Each row comes from the steps of one path. Every step used is in the known rows, and no mark comes twice. Write the path behind each row, first mark first.
In the rows, zero is written as 100.
Known rows:
renil-podi: 105  102  116  95  105  100  101  87  96  92  99  97  102  98  104  93  94  97  91  85  103  95  107  104  107  108  101  92  113  94  101  97  97  94  95  106  89  97  101  101  94  91  101  97  87  96  110
rutu-fiku-bororo: 112  99  105  84  94  93  109  88  99  93  102  107  109  91  117  92  90  94  74  100  118  109  91  107  106  100  98  73  126  79  89  122  115  107  86  108  116  107  101  95  93  111  95  91  76  84  102
bororo-gisi: 110  96  118  103  112  106  113  110  118  106  105  100  102  105  100  94  105  97  102  101  98  108  83  88  99  99  104  102  98  101  100  103  95  101  124  93  112  102  104  89  98  99  101  88  106  99  89
renil-podi-dazis-bororo: 100  101  119  103  93  96  106  99  95  91  120  93  105  111  86  87  76  104  105  83  87  95  125  86  104  96  118  94  112  96  98  94  96  101  95  124  84  103  126  70  107  123  100  112  92  74  95
bororo-gisi-dazis: 105  94  111  103  119  116  116  114  119  103  118  100  71  106  99  95  99  98  92  100  101  105  80  74  107  83  101  101  109  100  104  95  97  106  120  99  118  91  109  82  91  104  104  84  106  102  83
gisi-podi-bororo: 97  95  116  89  99  97  107  73  105  95  102  96  123  105  105  80  98  103  110  100  88  102  122  111  103  65  96  93  81  124  100  86  99  118  88  106  83  84  117  86  117  115  99  94  79  88  102
dazis-bororo-podi: 115  100  122  109  85  99  100  108  101  96  104  107  102  116  102  83  78  90  97  107  92  105  106  101  108  86  109  67  106  115  76  87  101  103  92  105  76  104  135  76  113  91  103  108  86  65  91
dazis-renil-podi-bororo-gisi-rutu: 113  93  120  105  122  105  125  92  133  96  127  93  85  89  110  79  85  106  109  104  64  104  92  89  127  77  102  87  84  102  106  111  96  94  105  104  89  116  133  65  99  114  106  73  115  71  100
fiku-rutu-bororo-dazis-renil: 115  89  115  112  97  75  110  130  117  97  123  97  71  100  94  99  91  90  86  142  67  113  94  102  109  102  88  79  110  97  88  100  75  94  121  96  138  88  120  66  120  132  97  126  121  86  97
podi-bororo-gisi: 103  88  114  103  114  97  117  94  127  106  104  99  101  109  99  91  106  101  109  102  88  116  101  91  100  73  110  99  80  110  102  103  94  112  103  89  104  98  122  82  108  109  102  82  111  80  91
rutu-bororo-podi-renil: 137  90  124  109  97  94  105  93  86  101  101  108  96  101  100  82  89  82  89  112  87  91  93  116  122  99  88  62  131  134  83  88  90  99  102  89  68  106  113  83  110  99  92  110  103  82  94
gisi-podi: 100  103  115  89  97  107  100  90  98  98  105  96  127  101  106  86  100  97  100  94  102  94  105  111  105  85  90  97  101  120  93  88  105  105  113  109  94  89  100  94  111  105  100  101  76  108  97
bororo-gisi-renil-podi: 107  113  145  99  107  99  121  90  126  102  107  99  103  102  102  82  111  88  99  92  84  85  84  98  118  104  91  87  109  100  103  97  101  93  132  92  88  105  111  80  99  87  108  85  115  98  97
fiku-rutu-dazis: 111  103  81  96  94  113  104  121  111  105  107  104  74  100  104  96  85  110  89  114  96  114  122  108  93  105  107  91  100  89  98  97  76  111  109  103  130  76  114  95  92  127  98  115  97  101  93
gisi-bororo-podi: 118  109  115  116  92  94  109  110  111  97  106  100  117  106  103  79  87  101  108  105  85  107  103  106  111  88  98  86  106  112  85  87  107  110  76  100  84  102  130  94  112  98  101  110  80  75  98
podi-renil: 112  107  114  94  102  113  98  82  94  103  98  101  80  100  97  91  100  100  101  92  90  86  98  101  117  101  88  93  104  122  103  99  93  90  115  89  89  114  102  93  90  103  92  101  107  87  93
gisi-dazis: 96  99  95  98  110  110  102  103  101  94  116  102  74  105  102  101  95  98  88  95  105  97  95  89  109  90  96  95  111  100  101  91  102  103  94  112  110  88  106  91  88  108  102  99  98  101  94
gisi-bororo: 107  111  97  106  94  93  103  106  112  100  111  94  124  104  102  95  91  102  119  101  90  102  109  96  106  85  93  109  98  98  100  93  106  109  76  102  105  103  116  101  103  106  98  100  85  83  101
dazis-renil-podi: 106  101  113  102  106  99  107  92  112  91  99  93  90  96  96  99  92  93  95  98  83  81  99  99  114  107  95  85  103  95  102  106  100  86  122  114  88  111  106  93  98  100  99  102  101  90  108
bororo-podi-renil: 125  106  128  102  96  109  103  87  88  103  91  108  77  101  97  72  98  100  89  94  90  94  100  112  123  98  91  67  114  130  89  96  96  94  114  87  69  116  119  92  104  93  91  107  102  79  89
renil-podi-bororo-gisi: 108  91  128  94  120  94  117  83  125  96  104  97  103  105  103  82  98  96  104  89  89  109  109  92  104  87  109  95  85  104  105  99  90  106  96  97  89  99  120  81  105  97  101  79  99  76  100
bororo-podi-dazis: 107  98  116  115  92  98  113  116  93  106  103  101  84  108  86  80  93  115  96  89  92  104  106  92  98  98  115  87  110  113  93  99  105  104  105  103  76  97  125  83  117  123  95  125  111  98  86
renil-podi-dazis: 94  103  113  104  101  95  110  97  88  96  106  94  96  103  87  88  96  113  96  79  98  94  115  93  99  108  113  100  111  92  109  104  96  97  102  117  83  97  107  91  105  120  97  115  100  98  99
gisi-renil-podi-bororo: 98  107  129  90  98  86  111  64  119  93  103  97  101  103  102  80  104  97  106  93  69  83  115  110  118  85  89  80  92  105  109  91  108  103  88  96  67  99  123  86  110  99  109  91  107  83  107
dazis-renil-podi-bororo-gisi: 107  91  128  101  119  97  127  87  138  98  105  91  92  102  95  84  98  93  107  103  72  98  105  84  116  85  101  82  83  107  107  108  100  98  121  106  89  106  128  74  106  106  100  83  108  69  98
bororo-dazis-renil-podi: 103  96  125  103  108  89  111  104  113  96  108  100  81  98  86  108  97  93  86  98  72  99  87  99  111  108  89  65  111  106  108  108  95  76  123  109  108  109  115  74  101  94  93  120  103  76  98
podi-dazis-bororo-gisi-renil: 100  107  141  114  86  101  121  119  124  112  122  94  100  118  93  79  97  103  123  102  66  85  95  66  111  85  106  94  98  111  98  96  102  111  141  100  95  111  138  49  112  131  106  106  134  81  68
rutu-fiku: 109  105  100  99  98  102  95  97  100  94  93  102  103  96  107  97  90  100  86  102  102  104  89  96  108  101  89  90  107  94  95  112  113  97  96  109  103  103  106  87  96  91  94  97  86  97  92
podi-bororo-gisi-rutu-dazis-renil: 120  78  81  104  108  115  127  125  140  111  137  104  84  86  104  102  80  114  114  122  56  112  101  88  112  72  109  71  84  111  109  107  87  111  116  113  115  111  140  58  94  135  99  85  122  75  82
bororo-gisi-renil-podi-dazis: 103  113  148  107  105  98  129  104  118  105  114  92  93  105  92  74  110  107  105  84  77  84  94  79  113  105  100  93  110  97  110  103  100  99  142  101  88  105  119  71  106  120  106  103  130  105  84

Which path is each row?
110  93  83  96  85  107  101  121  107  102  119  109  109  107  101  119  74  95  103  109  85  104  126  98  93  92  111  76  112  105  97  89  85  115  103  122  110  103  122  73  91  109  98  108  87  70  83 -> rutu-dazis-bororo
97  85  112  103  101  80  109  97  112  103  112  105  91  104  90  108  104  104  100  98  80  122  105  104  95  75  102  82  86  115  107  100  93  102  83  95  112  97  122  75  113  105  99  106  105  75  94 -> podi-bororo-dazis
103  88  118  106  93  88  132  113  103  102  110  98  78  100  86  77  93  101  92  101  90  98  100  94  113  101  114  62  121  95  86  117  113  111  127  113  95  107  134  82  118  152  99  125  114  72  94 -> fiku-bororo-podi-dazis-renil
100  89  125  95  110  81  110  77  109  94  112  103  93  103  91  99  97  101  92  90  80  120  108  112  100  87  100  74  99  109  109  101  90  93  82  101  98  97  123  75  110  95  98  104  94  72  105 -> renil-podi-bororo-dazis
125  88  96  101  115  122  123  127  129  105  136  105  84  83  108  102  77  104  94  105  72  103  91  95  118  102  105  69  112  95  111  108  85  93  132  122  111  118  122  64  81  116  97  89  108  87  86 -> bororo-gisi-rutu-dazis-renil-podi
95  99  103  112  94  99  116  117  108  103  108  88  81  100  80  93  97  111  114  102  78  84  106  73  106  101  105  102  99  102  109  114  107  101  130  116  99  107  116  80  111  141  95  122  124  98  90 -> podi-dazis-renil
105  96  118  120  93  99  121  125  104  104  102  96  76  104  79  81  92  111  101  102  75  91  101  83  110  99  111  79  104  113  95  104  112  100  130  110  79  108  135  77  119  129  94  134  121  92  84 -> bororo-podi-dazis-renil
103  93  118  92  109  95  126  100  118  106  109  101  103  99  105  92  104  87  92  100  111  115  87  99  100  95  111  88  120  86  93  117  95  112  118  95  127  105  105  93  95  116  106  79  101  88  99 -> fiku-bororo-gisi
116  94  121  97  121  105  118  86  119  96  130  97  99  91  111  73  90  110  102  91  81  118  101  96  114  78  111  91  89  103  101  103  93  100  79  96  89  110  122  71  98  103  109  68  102  78  103 -> renil-podi-bororo-gisi-rutu
120  95  144  106  106  85  122  97  121  102  116  101  121  102  110  89  103  76  97  113  76  82  84  99  117  102  88  78  124  104  96  87  93  98  121  95  86  98  105  75  108  94  110  91  116  97  97 -> rutu-bororo-gisi-renil-podi
99  92  112  107  101  92  110  122  111  102  112  101  79  97  83  113  100  98  99  109  72  104  81  94  106  100  90  81  101  106  105  109  98  87  129  104  123  109  116  75  107  106  93  120  119  84  90 -> bororo-dazis-renil
98  115  138  103  82  95  111  92  108  95  122  94  101  113  91  78  84  102  113  87  68  74  119  86  116  97  103  87  111  99  101  88  104  101  110  114  72  108  133  62  109  125  106  115  112  76  87 -> gisi-renil-podi-dazis-bororo
108  100  136  95  105  112  117  102  110  104  105  100  126  103  107  82  106  92  103  102  101  103  86  96  106  83  99  102  99  118  97  95  97  107  135  103  106  90  104  79  109  104  98  89  88  106  88 -> bororo-gisi-podi
115  78  101  97  114  104  131  108  144  106  114  100  93  101  94  106  86  98  103  106  68  102  113  87  106  84  107  73  93  110  117  104  82  106  131  117  102  101  133  68  95  114  95  96  105  59  90 -> rutu-dazis-renil-podi-bororo-gisi
98  84  111  107  102  79  114  102  123  103  113  99  75  100  82  111  102  100  102  115  61  112  96  90  106  77  93  66  81  115  108  107  99  94  108  101  114  106  135  68  117  119  95  116  119  64  91 -> podi-bororo-dazis-renil
103  92  109  98  107  92  111  75  122  91  101  91  93  100  92  92  93  96  104  99  69  88  118  99  117  88  99  81  84  104  107  102  104  97  97  111  77  99  122  85  106  106  99  97  101  64  107 -> dazis-renil-podi-bororo
123  83  91  96  115  112  119  104  125  104  136  107  101  87  114  93  77  109  99  94  79  120  110  108  104  78  112  77  99  105  112  100  79  109  85  114  100  106  130  64  87  111  103  78  95  77  92 -> renil-podi-bororo-gisi-rutu-dazis
118  93  102  107  97  86  100  107  102  94  110  94  94  105  110  85  91  93  91  135  95  110  111  113  103  101  98  101  108  86  83  92  78  109  93  94  119  73  102  94  110  120  103  106  103  103  112 -> fiku-rutu-bororo
98  100  139  98  102  78  113  73  118  97  113  102  86  105  94  93  108  100  95  93  59  99  102  112  110  87  86  63  101  112  109  94  98  93  94  95  87  101  131  68  112  95  105  107  112  75  100 -> gisi-renil-podi-bororo-dazis
116  81  98  111  101  82  104  122  90  98  145  110  104  88  112  110  91  97  91  121  80  121  79  115  103  90  91  74  125  105  92  94  82  95  75  99  118  108  109  65  111  106  99  104  107  97  99 -> gisi-rutu-bororo-dazis
107  110  141  105  88  103  115  109  133  107  116  100  104  112  104  85  97  86  117  113  70  88  87  80  116  85  96  86  100  105  91  89  100  105  133  93  97  107  131  57  103  99  111  88  119  77  77 -> dazis-bororo-gisi-renil
125  99  120  98  117  108  109  80  120  92  120  102  101  83  118  72  80  111  88  95  84  120  90  99  124  78  96  80  98  97  99  112  105  97  75  104  95  108  130  57  93  93  98  63  86  75  98 -> renil-podi-bororo-gisi-rutu-fiku
128  81  111  112  94  82  106  109  92  98  106  107  118  105  105  88  92  82  84  118  94  104  92  111  101  97  97  67  128  117  76  88  94  108  89  102  76  93  112  90  119  92  102  112  94  92  100 -> rutu-bororo-podi
102  99  134  106  104  113  133  121  118  110  115  87  106  101  84  80  101  106  115  99  74  89  94  74  111  84  102  103  92  122  104  105  99  108  166  118  107  99  122  63  119  150  92  110  111  103  77 -> bororo-gisi-podi-dazis-renil
114  98  114  107  100  115  108  119  117  101  137  101  102  100  116  84  75  100  111  110  85  113  83  85  114  79  113  89  97  101  84  95  92  101  100  99  105  120  129  54  97  107  108  74  103  76  83 -> dazis-bororo-gisi-rutu
94  101  109  108  86  99  103  117  99  99  119  93  100  116  88  90  80  111  114  97  87  100  118  80  97  91  117  99  97  100  95  97  99  109  97  114  98  101  129  67  111  133  99  116  102  75  86 -> podi-dazis-bororo
115  108  114  124  90  89  117  123  104  104  114  96  117  110  89  72  85  116  117  90  82  105  116  90  109  88  108  99  108  113  91  93  105  112  83  109  80  108  140  85  120  128  95  130  96  76  88 -> gisi-bororo-podi-dazis
115  100  92  98  102  112  116  116  120  95  107  97  62  94  100  93  75  102  83  113  81  100  126  108  111  115  100  75  106  83  102  103  77  94  129  118  119  87  123  86  88  128  95  118  98  89  101 -> fiku-rutu-dazis-renil-podi
113  109  132  83  97  118  100  71  90  98  100  99  107  95  103  74  102  98  104  91  94  79  104  112  125  89  85  91  106  136  99  91  94  98  123  97  88  102  102  86  100  111  92  100  86  100  95 -> gisi-podi-renil
111  96  121  107  93  111  103  112  103  90  120  107  75  116  100  85  72  94  86  98  92  104  101  87  115  75  108  63  120  112  76  76  103  111  86  115  81  94  138  66  101  102  104  107  85  72  82 -> gisi-dazis-bororo-podi
127  104  135  101  87  110  101  86  97  101  100  107  84  114  94  70  79  92  99  99  82  94  108  109  125  88  99  62  113  137  81  84  95  97  105  92  64  120  135  69  103  96  95  104  93  57  86 -> dazis-bororo-podi-renil
119  84  110  119  90  79  115  123  86  100  115  102  109  109  93  79  91  100  94  108  89  102  105  96  100  100  108  79  124  113  85  92  93  111  92  109  75  92  121  80  128  130  97  133  109  95  94 -> rutu-bororo-podi-dazis
130  91  115  114  93  84  107  112  98  95  107  102  89  108  111  69  86  91  82  131  93  112  106  118  107  101  100  75  116  100  69  86  83  109  88  91  95  74  123  87  123  111  102  116  100  99  106 -> fiku-rutu-bororo-podi
108  87  75  101  94  108  111  128  117  107  110  103  92  94  92  123  87  98  101  114  79  93  107  94  102  100  100  74  103  107  107  105  91  103  131  119  113  104  114  87  93  119  92  116  107  87  86 -> rutu-dazis-renil
121  89  116  111  113  100  121  123  119  98  128  96  67  112  109  82  91  89  78  135  97  114  92  88  109  86  97  99  119  86  85  86  73  115  107  96  136  65  114  74  100  128  106  90  109  107  91 -> fiku-rutu-bororo-gisi-dazis
